Each row was made from one small tree. The marks that hang from a mark follow it in brackets, in the order of their numbers. Every link used is in the known rows. Write each row's tree.
Known rows
q_892(q_76(q_538) q_185): [-0.15 -1.34 -2.31  0.80 -0.97 -0.08 -1.70 -1.55  0.35  0.26 -1.52  1.79
 -0.72  0.20 -0.18 -0.29  0.27  1.34  2.00 -2.68]
q_49(q_185): [ 1.06 -0.63  0.83 -0.24  0.18 -0.40  0.38  1.80 -0.78  0.68 -0.76  3.15
  1.06  1.14 -1.12  1.42  1.41 -0.59  2.15  0.57]
q_76(q_49 q_200(q_185) q_538 q_892): [ 0.04 -0.49 -4.52  3.54  0.76  2.58 -1.06  0.71  3.92 -2.16 -0.80 -0.63
  1.18 -3.06  0.41 -3.10 -1.11 -1.04 -0.83  1.40]
q_76(q_892(q_185(q_200))): [-0.90 -1.74  0.34 -0.57 -0.24  0.07  0.50 -1.15 -0.02  0.02  0.13 -1.62
  0.45  0.25  1.34 -0.13 -0.26  1.06 -0.14 -1.86]
q_538(q_76(q_49 q_892(q_185))): [-1.33 -0.15  1.24 -0.50 -0.62 -1.20  0.69 -2.36  0.74  0.94 -1.01 -1.37
 -0.95 -0.41  0.18  1.86 -1.13  0.01 -2.56 -0.90]
q_538(q_76(q_892)): [-1.31 -0.44  1.51 -1.28  0.17 -0.67  0.58 -3.04  0.07  0.91 -1.93 -0.12
  0.35 -0.67 -0.62  0.93  0.46 -0.76 -0.65 -0.55]
q_538(q_76(q_49 q_892)): [-1.27  0.82  1.19 -0.79  0.08 -1.06  1.11 -2.52  1.00  0.44 -1.36 -0.50
 -0.79 -0.36 -0.32  1.66 -0.83 -0.97 -1.96  0.04]
q_200(q_185): [-2.86 -1.06 -0.78  2.01  0.56  0.60 -0.94  1.52  0.29  0.04 -0.58  1.54
  0.06  0.58 -0.65 -1.16  0.06 -0.40  0.65  1.24]
q_538(q_76(q_892(q_185))): [-1.44 -1.49  1.60 -0.97 -0.50 -0.95  0.09 -2.87 -0.14  1.44 -1.67 -0.93
  0.14 -0.88  0.00  1.18  0.12  0.15 -1.12 -1.49]
q_200(q_76(q_49 q_892) q_185): [-0.23  0.40  0.40  0.46  0.87  1.36  1.26 -1.18  0.66 -1.56  1.16 -0.98
  0.16  0.93  1.57  0.34 -1.36  1.28 -2.92  2.42]
q_76(q_892(q_185)): [-1.28 -2.64 -0.22  0.00 -1.10  0.32  0.83 -1.81  0.46  0.03  0.11 -1.52
  1.09 -0.28  1.07 -0.06 -0.50  1.47  0.33 -1.54]
q_76(q_49 q_538 q_892): [ 0.56  0.61 -3.46  1.00 -0.16  1.25  0.64 -1.39  2.42 -3.55 -0.33 -0.30
  0.52 -1.11  1.00 -1.24 -0.91  0.14 -0.97  0.94]
q_892(q_185(q_49(q_76))): [-1.15 -1.14  1.01  0.41 -2.28 -1.24 -0.48  1.66 -1.40  1.71  1.53 -1.10
 -0.66  0.74 -0.44  0.67 -0.72  1.11  1.03 -1.11]
q_185(q_49 q_200(q_76(q_892))): [ 2.16  3.70  2.30 -3.26  1.94 -0.30  0.10  0.01 -2.55  0.35  2.04 -2.78
 -0.38  1.61  0.04 -0.71  1.32  0.10  0.10  0.35]
q_538(q_76(q_49)): [-1.42  1.20  1.14 -0.23  0.13 -1.80  0.69 -0.78  0.44  1.03 -1.08  0.95
 -1.90  0.21 -1.41  2.12 -0.47 -1.48 -1.60  0.29]
q_200(q_76(q_49 q_538) q_185): [ 0.38  0.76 -1.53  1.56  1.10  1.32 -0.28  0.57  0.30 -2.39  0.92  0.77
 -0.52  0.34  0.80 -0.40 -0.38  1.03 -2.48  2.79]
q_892(q_185(q_49)): [-1.05 -1.03  0.13  0.32 -1.54 -0.91 -1.14  1.14 -1.36  1.76  1.41 -2.21
 -0.32  0.36 -0.81 -0.20  0.00  1.32  1.28 -1.46]
q_892(q_76): [-1.06  0.83 -0.62 -0.38  0.35 -0.42  0.37 -2.04  0.61  0.70 -1.53  3.31
 -0.80  1.54 -1.56  0.39  0.46 -0.66  3.04 -0.95]
q_200(q_76 q_185): [-0.73 -0.40  0.69  0.59  0.98  0.91  0.41  0.07 -0.89 -0.42  0.94  0.76
  0.12  1.15  0.22  0.12  0.25  1.01 -1.13  2.04]
q_538(q_76(q_49(q_185(q_200)) q_892)): [ 0.33  1.40  2.27 -1.48  0.85 -1.20  0.66 -1.41  0.35  0.76 -1.79  0.14
 -0.64  0.22  0.09  2.27 -0.34 -1.26 -2.08  0.09]
q_200(q_76(q_49(q_185) q_538 q_892)): [ 3.35  0.81 -0.46 -0.98  0.48  1.02  1.82 -1.66  0.08 -2.61  0.89  0.22
  0.97  0.17  1.47  1.16  0.18  1.43 -1.69  1.67]
q_76(q_49 q_200(q_185) q_538): [-0.43  0.15 -4.65  4.39  0.88  1.51 -1.71  3.27  3.18 -1.33 -0.46  1.38
 -0.43 -2.36 -1.11 -2.49 -0.59 -1.76 -0.27  1.75]

Which tree is each row?
[ 1.98 -0.44 -0.82 -1.20  0.46  1.32  1.58 -2.80 -0.50 -2.42  0.64 -0.07
  1.46 -0.36  1.02 -0.19  1.09  1.62 -0.53  0.87] | q_200(q_76(q_538 q_892))
[-0.35 -1.80 -1.20  1.29 -1.08  0.93  1.25  0.54  1.44 -1.03 -0.70  2.88
  1.07 -1.52  0.06 -0.45 -0.40 -1.39  1.31  0.65] | q_49(q_76(q_200 q_538 q_892))
[ 0.66 -1.51 -2.52  0.21 -1.05  1.43 -1.42 -1.63  0.18 -1.74 -0.09 -2.41
  1.97 -1.91  0.91 -2.45  0.58  1.72  0.82 -1.14] | q_76(q_538 q_892(q_185(q_49)))
[-0.26  0.15  0.86 -0.33 -0.87 -1.21 -1.42  2.71 -1.84  1.02  1.22 -1.02
 -1.39  0.84  0.18 -0.01 -0.07  0.62  0.35 -1.44] | q_892(q_185(q_49(q_76(q_538)) q_200))
[ 2.16  0.39  1.59 -0.65  0.16 -0.70  0.34  3.86 -1.19 -0.84 -1.16  5.63
 -0.22  1.49  0.41  1.89  0.93 -1.60  1.06  1.06] | q_49(q_76(q_538) q_185(q_200))
[ 0.98  2.58  1.38 -1.50  2.13 -1.04  1.42  1.04 -1.12 -0.47  1.54  0.76
 -2.32  2.27  0.31  1.47  0.30 -0.43 -1.58  0.48] | q_185(q_200(q_76(q_49)))
[ 3.29  0.76  1.42 -1.85  1.75  0.05  0.33  1.23 -1.54 -0.51 -0.41  2.10
  0.89  1.33  0.60  1.19  1.99 -0.09  0.46  0.49] | q_49(q_185(q_200(q_76(q_538 q_892))))
[-0.66 -1.59 -1.66  2.25 -0.78  0.43  1.01  0.20  2.91  0.78  0.77 -2.32
  0.17 -1.63  0.46  0.02 -2.18 -0.16 -0.92 -1.06] | q_76(q_49 q_200 q_892(q_185))
[ 1.36  0.44  3.30 -1.14  0.11 -1.41  1.28  3.80 -1.42  0.72 -0.64  5.38
 -0.63  2.54  0.18  3.10  0.25 -1.72  1.01  0.90] | q_49(q_76 q_185(q_200))
[-0.45  0.32  0.95 -0.54 -0.18 -1.28 -1.52  2.17 -1.92  1.79  1.53 -2.26
 -1.32  1.01 -0.25 -0.30  0.34  0.75  0.56 -1.86] | q_892(q_185(q_49 q_200))
[ 1.34  0.72 -0.64 -0.28  0.98  2.41 -1.29 -1.32 -0.92 -1.94  0.88 -2.40
  1.99 -0.59  1.00 -2.52  0.79  1.78 -0.89  2.24] | q_200(q_76(q_538 q_892) q_185(q_49))
[-1.01 -1.00  0.86 -0.23  0.50 -0.30  0.29 -2.22  0.90  1.92 -2.01 -0.16
  0.67 -2.06 -1.30  0.27  0.73 -1.58 -0.02 -0.74] | q_538(q_76(q_200 q_892))
[-0.85 -3.37 -1.18  1.50 -0.70  0.88  0.30 -0.53  1.60  1.47  0.05 -1.68
  1.64 -2.20  0.03 -1.09 -0.26  0.19  1.13 -1.86] | q_76(q_200 q_892(q_185))
[-0.96  0.49  1.64 -0.87  0.00 -1.44  0.42 -1.90  0.51  1.03 -1.04 -1.41
 -1.39 -0.13  0.43  1.75 -1.08 -0.37 -2.87 -1.07] | q_538(q_76(q_49 q_892(q_185(q_200))))
[-0.56 -1.41 -0.19  1.11 -2.01 -0.66 -1.16  2.16 -0.92  1.52  1.19 -0.95
 -0.25 -0.50 -0.69 -0.36 -0.26  0.62  1.31 -1.12] | q_892(q_185(q_49(q_76(q_200 q_538))))
[-1.03 -1.36  0.62  0.81 -2.06 -1.00 -0.63  2.15 -1.00  2.18  1.46 -1.16
 -0.49  0.10 -0.76  0.30 -0.54  0.60  1.24 -1.16] | q_892(q_185(q_49(q_76(q_200))))
[ 0.50  0.30 -1.80  0.04 -1.09 -0.07 -2.65 -1.19 -0.47  0.79 -0.69 -0.30
 -0.45  0.08 -0.81 -1.20  0.57  1.41  2.67 -2.36] | q_892(q_76(q_538) q_185(q_49))
[ 2.80  3.60  1.10 -2.94  2.05  0.26 -0.71  0.05 -2.34 -0.78  1.70 -2.50
 -0.05  0.86  0.16 -1.55  1.83  0.25  0.09  0.45] | q_185(q_49 q_200(q_76(q_538 q_892)))
[-1.56  0.07  0.40  1.06  0.68 -0.10 -0.10 -1.05  2.03  1.41 -1.73 -0.69
 -0.24 -1.67 -0.70  0.26 -0.99 -1.86 -1.89  0.42] | q_538(q_76(q_49 q_200(q_185) q_892))
[ 0.09 -1.77 -2.95  1.86 -0.64  0.37 -1.92 -0.71  1.22  1.23 -1.58  1.64
 -0.39 -1.15 -0.86 -0.95  0.46  0.41  2.57 -2.87] | q_892(q_76(q_200 q_538) q_185)
[ 2.38  0.78  1.32 -1.43  0.41  0.27  2.85 -1.73 -0.17 -1.12  1.42 -0.12
  0.57  1.36  1.19  2.26 -0.47  1.21 -1.72  1.46] | q_200(q_76(q_49(q_185) q_892))
[ 1.05 -0.71 -1.96 -0.49 -0.04  1.14 -1.71 -0.89 -0.19 -1.65 -0.14 -2.46
  1.28 -1.34  1.27 -2.49  0.83  1.41  0.34 -1.37] | q_76(q_538 q_892(q_185(q_49 q_200)))
[-0.43  0.77  0.98 -0.28 -1.02 -0.17  0.47  1.00 -0.33  1.09  1.07 -0.63
  0.70 -0.13 -1.43 -0.78 -0.23 -1.20  2.36  0.81] | q_185(q_49(q_76(q_200 q_892)))
[ 1.87  2.26  0.14 -1.52  2.11  0.04  1.13 -0.12 -0.54 -1.85  0.91  0.12
 -1.20  1.16  1.28  0.32  0.46  0.09 -1.88  0.45] | q_185(q_200(q_76(q_49 q_538 q_892)))
[ 0.87  3.08  1.29 -1.93  0.77 -0.42 -0.69  1.75 -1.54 -0.50  0.72 -0.41
 -0.60  0.94  0.00 -1.27  0.53 -1.30  1.04  0.43] | q_185(q_49(q_76(q_538 q_892)) q_200)
[-2.13  0.25  0.61  0.94 -0.28  0.67 -1.04  1.55 -0.22  0.27  0.23 -0.04
  0.54  0.64 -0.50 -1.51 -0.59 -0.49  0.90  1.87] | q_200(q_185(q_49(q_76(q_892))))
[-0.03  1.51  0.16 -0.36 -1.09 -0.40 -0.40  1.64 -1.19 -0.22  0.86  0.68
  0.01  0.40 -1.52 -0.82  0.41 -0.85  2.23  1.21] | q_185(q_49(q_76(q_538)))
[-2.36 -1.52  0.40  2.20 -0.87 -0.17  0.98  2.90  0.88  1.07 -0.17  3.79
 -0.40  0.13 -0.94  0.49 -0.87 -1.99  1.14  1.22] | q_49(q_76(q_200(q_185)))
